Each row was made from one path, in order. Every step used is in the known rows, and no mark comes twice. Write each row's path.
Known rows:
S P W M N: [-16.4  -0.9  24.6 -16.2 -24.4 -16.7   5.4  21.4  14.6  25.3  25.2   4.8
  19.5  -6.4 -26.9 -17.5 -18.0 -26.0  10.0  45.4  -2.9]
S W: [ -7.3  -4.8  11.9  -1.4  -8.4 -11.8   7.6  18.5  11.0  19.9  14.1 -15.2
  18.6  -8.9 -27.6 -12.7 -19.5 -23.4  11.0  20.3 -16.8]
D B W M N P: [ -8.1  -6.4 -16.1 -25.5 -39.1  -1.0  26.9  36.2   4.2   4.8  24.6 -23.3
  20.3 -42.8 -39.3 -27.8 -18.6 -21.6  21.2  27.5  -3.3]
M N: [  1.7  -7.5  37.5 -11.1 -19.4   5.8  15.5  14.0  17.0  22.6  25.9  -5.6
  -9.0   9.5 -24.8 -19.4 -28.5 -22.0  13.9   5.2 -13.0]
S W M N P B: [  0.3  -2.5  36.3 -13.9 -27.2  10.7  15.4  31.7  10.8  -6.4  15.4 -31.5
  22.9 -15.3 -54.9 -12.1  -9.2 -17.2  13.2  36.0 -18.8]
N P W: [ -8.8   2.0 -25.4  -2.7 -23.2  -1.9  -1.1  17.7  11.7  28.9  21.3   7.1
  40.2 -20.1 -25.2 -16.0  -8.3 -15.0  10.9  24.7  -4.5]
M N P: [  0.1   1.1  22.5  -8.3 -30.5  15.5  17.9  14.5  12.7  16.3  30.6 -10.2
   2.4  -4.9 -33.5 -21.7 -23.7 -15.3  11.0   2.7 -22.0]
P W S N: [ -2.4  13.9  35.6   2.5 -12.7   0.1   5.1  14.3  31.5  39.5  15.2  -3.4
  36.4   7.7 -20.8 -11.9 -18.1 -32.2   4.4  22.4  -3.6]
B D: [-10.7 -19.0 -22.1 -12.9 -15.4 -22.1   5.3  24.7   1.0  20.5  23.5  17.1
  19.2  -5.8 -30.7 -26.9 -26.5 -28.3  18.2  11.0 -12.8]
P S W: [-12.9   0.0  21.3   5.3  -7.9 -18.0   6.9  17.5  21.4  26.2  14.9 -14.2
  49.4  -2.8 -28.2  -6.0 -17.6 -25.2   6.4  29.2  -4.3]
S W M: [-11.5 -12.5  22.8  -5.4  -9.8 -31.3  13.2  34.4   3.8  16.9  10.3 -12.3
  27.5  -9.6 -32.7  -9.7 -23.4 -26.7  14.1  31.6 -11.5]
M N P S: [ -5.7   5.7  32.0  -2.0 -30.8   8.0  17.3  13.4  23.5  21.5  31.1  -9.0
  34.1   1.5 -33.6 -15.0 -22.5 -17.4   6.4  11.5  -9.9]
D B N P: [  5.3   8.5 -36.2 -23.8 -35.0  25.7  14.3  36.2  18.3  12.3  30.7  -0.3
   3.9 -18.9 -43.0 -33.0 -14.0 -14.3  17.8   4.5   8.0]
P S N: [ -0.7   6.5  50.3   0.8  -8.7  -0.9   8.0   8.1  31.9  36.4  24.9   8.3
  21.8  22.6 -26.9 -11.4 -23.0 -25.4   4.3   9.9   2.9]
N P: [ -4.5  -3.8 -10.9  -4.0 -25.5   6.5  10.7  18.3  10.0  22.8  24.5   0.7
  21.4  -7.5 -27.0 -18.8 -17.9 -16.6  12.3   1.3 -16.2]
M N P S W: [-10.2  13.7  39.2   3.8 -24.7   1.1  16.4  15.9  20.9  12.1  25.2 -31.1
  41.4 -13.4 -42.8 -11.4 -19.1 -18.3   1.8  27.8 -20.0]
N P S: [-10.2   0.7  -1.7   2.3 -25.3  -0.3   9.8  16.8  19.8  28.0  25.4   2.9
  53.1  -2.0 -26.8 -12.4 -16.3 -18.2   7.9  10.5  -4.5]
W S N: [  1.1   7.8  49.9   0.6 -15.1   8.5  16.2  13.9  28.6  33.8  19.2  -9.4
  19.2  19.7 -22.5 -14.5 -27.5 -33.6   6.0  -0.1 -16.1]
S N P W: [  0.0  17.5  11.1  -1.2 -17.7   7.2  -0.1  11.5  19.5  31.1  24.9   7.2
  20.4  -8.2 -34.2 -17.2 -10.3 -16.5   3.9  21.0  -7.0]
D B: [ -3.7 -17.3 -21.3 -17.5 -17.8  15.5  14.4  28.0  15.4  23.2  22.1   5.2
   5.5  -5.8 -21.8 -21.6 -12.3 -19.9  18.5  -0.4   0.8]
B N P S: [  0.5  16.8  -1.0  -6.0 -31.4  -1.4   6.9  23.7  26.3  23.7  29.4   3.3
  39.1  -0.7 -40.3 -21.8 -23.4 -18.7  10.1  17.5  11.9]
S N P B: [ 11.8   7.2  18.2 -10.9 -21.0  38.4   4.5  11.0  24.1  14.1  23.3  -0.4
   6.5   7.5 -43.3 -17.1  -4.7 -15.0   9.1   4.3 -11.1]
B W S: [-10.7  -1.7 -10.8  -1.8 -24.0 -18.1  13.3  15.0  16.9  29.8  11.0 -24.0
  52.1 -16.1 -13.1 -17.8 -26.8 -38.0  16.7  20.9  -8.2]
W M: [ -6.7 -20.7  17.0 -10.8 -16.4 -22.1  13.4  31.4   7.2  26.2  16.7   9.5
  20.1   5.4 -23.0 -13.6 -26.8 -25.2  18.6  15.6  -2.7]
W S: [ -6.7  -7.5  13.8  -0.7 -20.9  -1.5  16.3  20.8  20.1  31.5  15.5  -9.8
  38.3   9.6 -14.3 -13.7 -25.1 -32.1  12.6   3.0 -13.1]

Which path is each row?
[-12.4   7.7 -15.9   4.0 -29.9   0.7   6.9  22.1  18.3  31.8  16.1  -9.4
  68.1 -17.9 -21.7 -12.3 -11.7 -24.5   8.0  23.1 -10.9]
N P W S
[ -3.9  21.8  10.8   1.5 -29.7   0.8  16.8  10.0  20.4  25.0  18.7 -29.6
  44.6 -19.3 -30.9 -20.8 -24.5 -33.2   7.0  14.6 -19.6]
B W S N P
[  2.4 -14.0  17.9 -24.2 -25.7  -9.3  11.0  22.3  13.5   7.5  12.8 -16.8
  16.2 -12.2 -35.0 -18.4 -17.9 -28.4  25.3  40.1   5.0]
P B W M N
[ -7.2 -11.7 -46.5 -19.9 -20.9  -2.0  11.8  23.5  11.6  21.5  17.6  -9.1
  19.2 -31.3 -19.9 -26.0 -13.3 -26.2  22.5  17.7   6.9]
D B W
[ -3.9  -7.3  34.1 -12.6 -31.9  -3.8  23.1  30.1   6.2  13.1  27.0  -7.5
  12.4  -5.2 -38.1 -18.2 -28.1 -18.4  14.0  14.8 -17.1]
W M N P
[-18.6   0.6  19.0   4.0 -21.7 -27.7  14.6  34.0   9.8  15.4  16.1 -16.0
  70.3 -17.8 -41.7  -5.3 -17.1 -21.8   6.6  37.7  -8.8]
N P S W M
[  0.1  -8.5  -9.4 -21.7 -33.1  17.8   7.8  22.5   7.6  -3.2  29.2  -1.0
  13.9 -11.2 -52.6 -29.3 -12.9 -19.3  17.1  14.9 -19.8]
M N P B D
[ -4.9  17.4 -15.3  -9.5 -33.0  21.1  22.7  21.5  22.8  18.9  21.2 -31.2
  38.8 -32.0 -33.2 -25.9 -13.5 -30.7   9.8  10.5 -11.0]
D B W S N P
[  1.4  14.3 -49.4 -21.8 -32.9  17.0   2.2  36.9  20.6  18.9  27.4   6.5
  19.4 -30.9 -41.3 -30.7  -3.5 -12.9  16.2  26.9  20.7]
D B N P W
[ -8.6  -1.2 -39.7 -18.6 -24.1   4.8  -5.8   3.2  19.4  16.2  17.4  -8.2
  29.1 -19.0 -23.5 -22.2  -4.5 -28.5  17.1  34.2  -0.1]
S P B W
[-11.8  -3.5  67.3  -2.8 -15.0 -27.6  19.2  29.0  18.5  15.7  17.3 -21.7
  38.4  -0.4 -39.0  -6.4 -27.4 -27.4   8.6  41.5  -5.7]
P S W M N
[  3.2  11.0  25.6  -3.4 -19.7  16.3  11.6  11.3  17.5  24.0  28.4   0.0
   3.4   2.8 -35.8 -19.9 -20.2 -17.7   5.6  -1.6 -18.7]
S N P
[ -0.1   6.7   2.8  -9.8 -28.6  22.1   9.3  23.2  18.5   7.7  21.8  -6.3
  43.3  -1.8 -51.2 -24.4 -12.1 -30.8   9.1   9.7 -23.1]
W S N P B D
[-12.4  -5.5 -13.5  -6.7 -24.9 -21.4   4.4  32.6   4.9  25.8  17.3  10.8
  48.6 -20.9 -30.3 -13.0 -12.6 -17.9  14.5  35.6   1.3]
N P W M
[ -3.4 -16.7   1.8 -26.2 -34.4  -0.9  13.2  37.1   0.3  -5.9  25.4   2.3
  24.1 -12.8 -57.3 -26.2 -16.5 -21.9  20.7  26.6 -15.2]
W M N P B D
[-16.9  -7.9  34.6   1.1  -9.7 -37.3  11.7  32.5  14.4  22.1  11.5 -10.4
  58.6  -3.4 -32.5  -4.1 -21.9 -28.3   9.8  40.6   0.4]
P S W M
[ -2.6  19.9 -40.2 -15.1 -39.1  19.1  10.3  40.2  26.8  21.5  22.5 -10.6
  49.0 -28.1 -36.5 -27.1  -7.0 -22.3  13.2  25.3  13.9]
D B N P W S
[  8.0  -2.3  16.2 -15.9 -31.9  36.3  10.7  14.1  19.7   6.1  25.4 -11.4
   5.3  -0.1 -40.5 -18.8  -9.3 -13.1  14.4   8.5 -14.8]
M N P B
[  2.0  14.9  -4.8 -18.7 -33.6  24.5   1.9  20.6  36.5  16.0  21.1 -10.1
  29.1  10.7 -33.6 -23.7 -12.6 -33.0  12.6  21.6   3.6]
W S P B N
[ -4.4 -13.6 -44.1 -17.3 -27.7   9.5   0.7  26.0   3.9   3.7  23.3  10.0
  34.2 -15.1 -46.8 -26.3  -7.0 -19.6  18.6  13.9 -14.3]
N P B D
[  2.6  19.1 -25.4 -10.6 -29.1  -3.3  -3.8  24.5  18.2  24.7  24.8   7.7
  26.2 -18.4 -37.7 -25.5 -14.6 -15.8  13.4  31.6  12.9]
B N P W
[ -1.5  24.3 -15.2  -4.1 -35.7  -0.9   4.2  28.9  25.0  27.2  20.0  -9.2
  53.4 -15.7 -33.8 -22.0 -17.5 -25.0  10.5  30.0   5.9]
B N P W S
[ -7.7  12.8  18.1  -0.1 -35.1   9.6  13.9  19.0  21.6  25.3  21.8 -21.2
  47.6 -14.1 -27.2 -15.4 -17.3 -23.5   6.8  23.7 -16.8]
M N P W S
[ -6.4 -14.9  -1.2 -28.2 -27.6 -10.9  24.5  34.1   8.9  11.8  20.1 -17.6
   8.1 -28.5 -30.5 -25.7 -22.6 -27.9  24.5  29.8   5.7]
D B W M N
[ -2.1   6.2 -37.3 -26.2 -34.5  -2.1   7.7  51.3  13.9  15.6  24.0   9.9
  30.2 -31.7 -45.9 -27.8  -8.3 -15.8  20.1  37.6  25.8]
D B N P W M
[  5.8   9.8 -13.7 -25.0 -26.6  22.7  -5.8  16.1  29.4  13.1  25.9   6.5
   1.0   7.9 -37.0 -26.8  -9.5 -23.0  15.2  23.3   9.3]
S P B N
[ 16.4   0.4  -2.2 -22.5 -21.5  18.6  -1.6  23.0  27.3  14.7  19.0   5.3
  -0.7  12.4 -37.7 -23.7 -14.0 -20.6  21.6  17.4  17.2]
P B N
[-10.1 -14.3   2.6  -9.2 -13.8 -31.0   1.8  31.6   9.1  32.7  12.9  16.0
  37.4  -6.2 -21.2 -10.9 -16.5 -24.3  17.5  38.6   9.7]
P W M
[ -2.0 -19.0 -15.0 -19.8 -20.5 -18.4   3.7  26.0  10.8  14.1   7.1  -6.4
  35.9 -15.4 -28.5 -15.6 -12.5 -29.2  26.5  39.0  11.2]
P B W M
[ -4.2   7.5   8.4  -6.7 -28.5   6.1   6.8  14.7  15.6  22.5  26.9  -4.7
  20.1 -16.1 -31.6 -19.1 -14.1 -14.7   9.7  25.5 -10.2]
M N P W
[ -7.5  17.2  18.2  -4.6 -26.7 -28.0  11.7  40.6  16.4  11.2  19.7 -14.7
  56.1 -16.8 -53.9 -15.0 -23.9 -22.6   8.9  44.9   7.6]
B N P S W M
[  7.2  -0.8 -20.6 -26.5 -23.9  15.1  11.4  35.1  21.7  19.2  26.5   5.9
  -9.3  -4.3 -33.7 -31.2 -18.1 -20.1  20.6   6.8  17.5]
D B N
